Every row comes from one small tree of marks. The marks that hang from a mark follow it in brackets, in alphabetical order. Every link used is in the known rows. Which tree was each row made from?
Known rows:
rogalu(tenu(tumo)):   96   68  -57  -43 -178   55  322  -73  136 -230 -208  -22  -17  -90 -154  185   93  -63 -152  155  -44  -87  -64    7 -101
sizi(nodoza(bepo) tavap(muves)):   69   12 -236  355   63 -172  120 -139  225 -332  119  125  103   49 -101 -156   77 -388 -113  177  100  230  -38 -319  -83
koni(kapa):   79  -12  -37   45  -55   87  115  -62  125 -147 -106  -20   37 -122  -62   67   97  -13 -108  238   -7 -127  -21   19 -192
muves(koni(kapa(tavap))):  172   25  -56   76  112   44  -13  -83   40 -213  -46 -174   40 -191   48  149  123 -219 -376  410    9   16   53  -42 -150
tenu(tumo):   61    4  -62  -27  -62   59  137  -59  142 -136 -144   46   17  -68 -126   95  100   22 -110  276  -99 -135  -45   39 -180
tenu(rogalu tumo):   34  -17  -59  -59 -163    4  210  -98  208 -129 -159  103  -13  -19 -133   14  186   62 -197  415  -21 -292  -16   65 -234
kapa(tavap(folun muves(koni))):  238  131 -226  -92 -109  -45   22  -77   39 -296   65 -126  -42 -115   67   71  174 -532 -398  299  -79  264   82 -112 -129
tavap(folun(tumo(tenu)) kapa muves):  203  475 -159 -233 -315 -120  316  -99  -12 -507   67  -46  -38  -56   72  236  149 -537  -35   60   64  314  -10 -284   96
sizi(nodoza tavap(muves)):   70  129 -127  165   26 -135   87 -127  195 -291   79  151  -12   82 -147 -140   23 -455 -125  201   -1  113 -119 -279 -142
sizi(nodoza(bepo) tavap):   92  -62 -264  331  153  -27   27 -171  185 -278  100   96  161  -44   12  -52  -40 -250  -71  269   11  125  -44 -337  -59
tavap(muves(koni(kapa))):  167  106   18    8 -151  -49  130  -61  124 -175  -19  -74  -59  -43 -137    6  272 -259 -253  312  165  159    8   24 -220
sizi(nodoza tavap(kapa muves(koni))):  209  360 -180   42   21 -220   -1 -176  130 -423  206   91  -18   92 -110  -78  194 -651 -173  369  129  289  -61 -361  -32
tavap(folun kapa):  197  228 -321 -225 -159   72   54 -106   84 -322    7   42   32  -94   96  111  125 -264  -20  197 -110   11   39 -151  -13
tavap(folun(tumo) muves(koni)):  255  318 -105 -262 -282    7  171  -50   43 -246   35 -100  -79 -124   50  101  160 -535 -215  317   32  484   52 -192  -92
koni(kapa(tavap(folun(tumo(tenu))))):  188  158  -33   32 -128  101  236  -95  -27 -381  -96 -217   57 -328  182  386  -22 -372 -238  280  -31   53   19 -216  -90
nodoza(sizi(tavap)):   94   23 -134  189  127   32   16 -134  266 -167  -39  149  177 -105   79  -21 -132 -267 -135  238 -207   63  -43  -90  -16
kapa(tavap(folun muves)):  129   90 -284  -31  -68  -14  105  -58   97 -321   -6  -38    0  -72   31   16   73 -433 -297  130 -163   90   71  -98 -115
koni(kapa(tavap(folun muves))):  137   90 -187   65 -151   42  164  -57  149 -353  -91  -96   24 -154  -43   56  155 -371 -337  250  -30  -45   78  -41 -246
tavap(folun muves(koni(kapa))):  235  131  -63  -61 -323   29  119  -86  135 -220  -23 -100  -62 -140  -51   50  293 -372 -250  389  139  187   53  -24 -271
koni(kapa(tavap)):   86    4 -106  132  114   84   61  -53   94 -255 -111  -97   84 -167   -3  102   44 -132 -286  258  -87 -162   30  -16 -154
muves(koni(kapa(tavap(folun)))):  253   47 -133    1  -98  140  -20 -106   52 -249  -43 -195   46 -296  129  196  132 -336 -365  499  -63   29   90  -89 -222
nodoza(sizi):   93   27 -184   96  -61   84   89  -95  212 -164  -26  135  128  -69  107   -7 -104 -134  -81  141 -171   53   36   26  -45
sizi(nodoza(bepo) tavap(kapa)):  129  154 -337  248  146  -99   27 -190  162 -445  144  137  195   -1   38  -33   56 -348  -12  258   64  112  -31 -402   31
bepo(nodoza(sizi(tavap(kapa)))):  -10  153 -237    3  200   53  -44 -204  267 -324   14  112  157  -40   64   67   74 -367 -190  259 -158  -10   30 -196  106
tumo(tenu):  108   -3  -82   14  -30  -41  147 -105  -16 -191   16  -13  -26  -38   66  195   -6  -52  -39   68  -36   24 -107  -71    5
muves(koni(kapa)):  189   40    3   -4  -82   64   34  -81   73 -116  -46  -88   -9 -155  -11  101  191 -115 -204  401   93   36    0   10 -177

Which tree is each row?
 -35  -67 -143  105  204  118  -49 -172  277 -153  -26   90  124  -68   62   60    7 -269 -241  249 -206    0   -4 -130   19 : bepo(nodoza(sizi(tavap)))
 172  125   23  258  -36  -78   78 -132  303 -217  -26   17  101 -123  -64  -48  118 -476 -306  426   87  222   17  -43 -151 : nodoza(sizi(tavap(muves(koni(kapa)))))
 217  430 -210  -45  -40   86   88 -146  218 -423  -21  117  201 -230  185  111 -100 -623  -80  331 -174  250   32 -325   97 : nodoza(sizi(tavap(folun(tumo) kapa)))
  56  138 -141  -63   18  248   35 -167  242 -255  -67    6  135 -244  174  189  -41 -511 -233  368 -237  181   44 -301   11 : bepo(nodoza(sizi(tavap(folun(tumo)))))
 184  266 -128  -71 -142  -60  290  -55  -44 -443   23 -143  -17 -142  125  264   10 -544 -264   94  -67  295   23 -256   20 : kapa(tavap(folun(tumo(tenu)) muves))
 172  194  -93  -43  -68  194  140  -46   53 -337 -142 -169   93 -322  129  237    5 -370 -280  358 -112   23   81 -175 -152 : koni(kapa(tavap(folun(tumo))))
 107  338 -226   64   24 -178   69 -161  189 -458  122  171   20  116 -137 -132  108 -534  -77  196   57  103  -73 -352  -38 : sizi(nodoza tavap(kapa muves))
 -53   16 -146  138  117    4   53 -146  325 -230  -17   86   77   27  -70  -42  116 -413 -303  169 -131  105   18  -99  -12 : bepo(nodoza(sizi(tavap(muves))))
 198  125 -412  222    0   17   51 -197  287 -428   41  139  322 -181  225   46    2 -419  -62  287  -83  183  112 -224   73 : nodoza(bepo sizi(tavap(folun kapa)))
 135  125 -201  132 -135  -19   89 -133  312 -270   -9  150  112 -109   49  -67  -19 -519 -184  223 -150  185   22 -106  -85 : nodoza(sizi(tavap(folun muves)))
 273  349 -250 -257 -274  -91   66 -109   81 -362  109   -2  -58  -24   28   43  309 -508 -174  274   54  291   82 -148  -59 : tavap(folun kapa muves(koni))
 170  299 -311 -220 -257  -72  146  -88  136 -389   46   58  -17   21  -19    2  228 -406  -75  113  -16  111   34 -116  -60 : tavap(folun kapa muves)
 244  302 -149 -172 -117  -13  120  -37  -17 -337   52 -180  -31 -170  104  144  127 -672 -405  324  -70  454  104 -228  -72 : kapa(tavap(folun(tumo) muves(koni)))
  99  219 -334  265   97 -238  123 -171  206 -514  172  145  139   93 -103 -132  150 -475  -63  179  153  218  -15 -378   -2 : sizi(nodoza(bepo) tavap(kapa muves))
 189  344 -177 -181  -90 -167   86  -88   64 -334  117    1  -48   71  -53  -19  306 -403 -182  208  106  283   34  -94   -4 : tavap(kapa muves(koni))
 189  251 -300   15  -35   48   -7 -188  268 -371   -7  160  207 -158  173   40  -62 -478  -75  301 -185   73   29 -203   24 : nodoza(sizi(tavap(folun kapa)))
  71  147    8 -105 -172  -31  296  -99    9 -242  -25  -10  -43  -40   93  185   56 -139 -128  229   47   45  -41 -159   22 : folun(tumo(tenu(rogalu)))
 169  157  -83  165   34 -114   23 -139  243 -187   61   78   78  -31   -9  -83   60 -509 -277  316  -24  366  -20  -92  -31 : nodoza(sizi(tavap(muves(koni))))
 182   71 -218   69  -67   78  -20 -180  161 -256   57   95   50 -118   54   17  -87 -440  -76  344 -110    8 -100 -345 -155 : sizi(nodoza tavap(folun))
 155  285 -188 -109  -99   15  194  -22   39 -369  -25 -103   16 -135   71  114   24 -556 -308  161 -160  250   72 -211  -63 : kapa(tavap(folun(tumo) muves))
 150  130 -213   89 -148  -46   72 -163  213 -322   77  131  -13  -15  -67  -76   25 -554 -114  267  -34  120  -73 -328 -191 : sizi(nodoza tavap(folun muves))
 147  271  -91  -19 -169   60  248  -31   98 -384 -115 -156   43 -234    2  126  108 -516 -340  267  -41  136  108 -177 -190 : koni(kapa(tavap(folun(tumo) muves)))
 173  198 -134   41  -56  145   99 -121  224 -264  -62   66  177 -266  192  109 -174 -517 -130  337 -238  259    1 -253    0 : nodoza(sizi(tavap(folun(tumo))))
 157  134 -148    0   68 -130   27  -56   25 -253   71 -109  -30   -9  -16   20  154 -424 -399  220  -32  263   42  -76  -60 : kapa(tavap(muves(koni)))
 159  -85 -331  301  -10   79   41 -172  301 -260   -3  112  288 -233  207    2 -113 -321 -118  285 -132  194   78 -169  -20 : nodoza(bepo sizi(tavap(folun)))
 171  -47 -330  256  -45   35   10 -204  204 -309   93   91  159 -146  110    9  -37 -354  -66  332  -26  125  -27 -364 -113 : sizi(nodoza(bepo) tavap(folun))
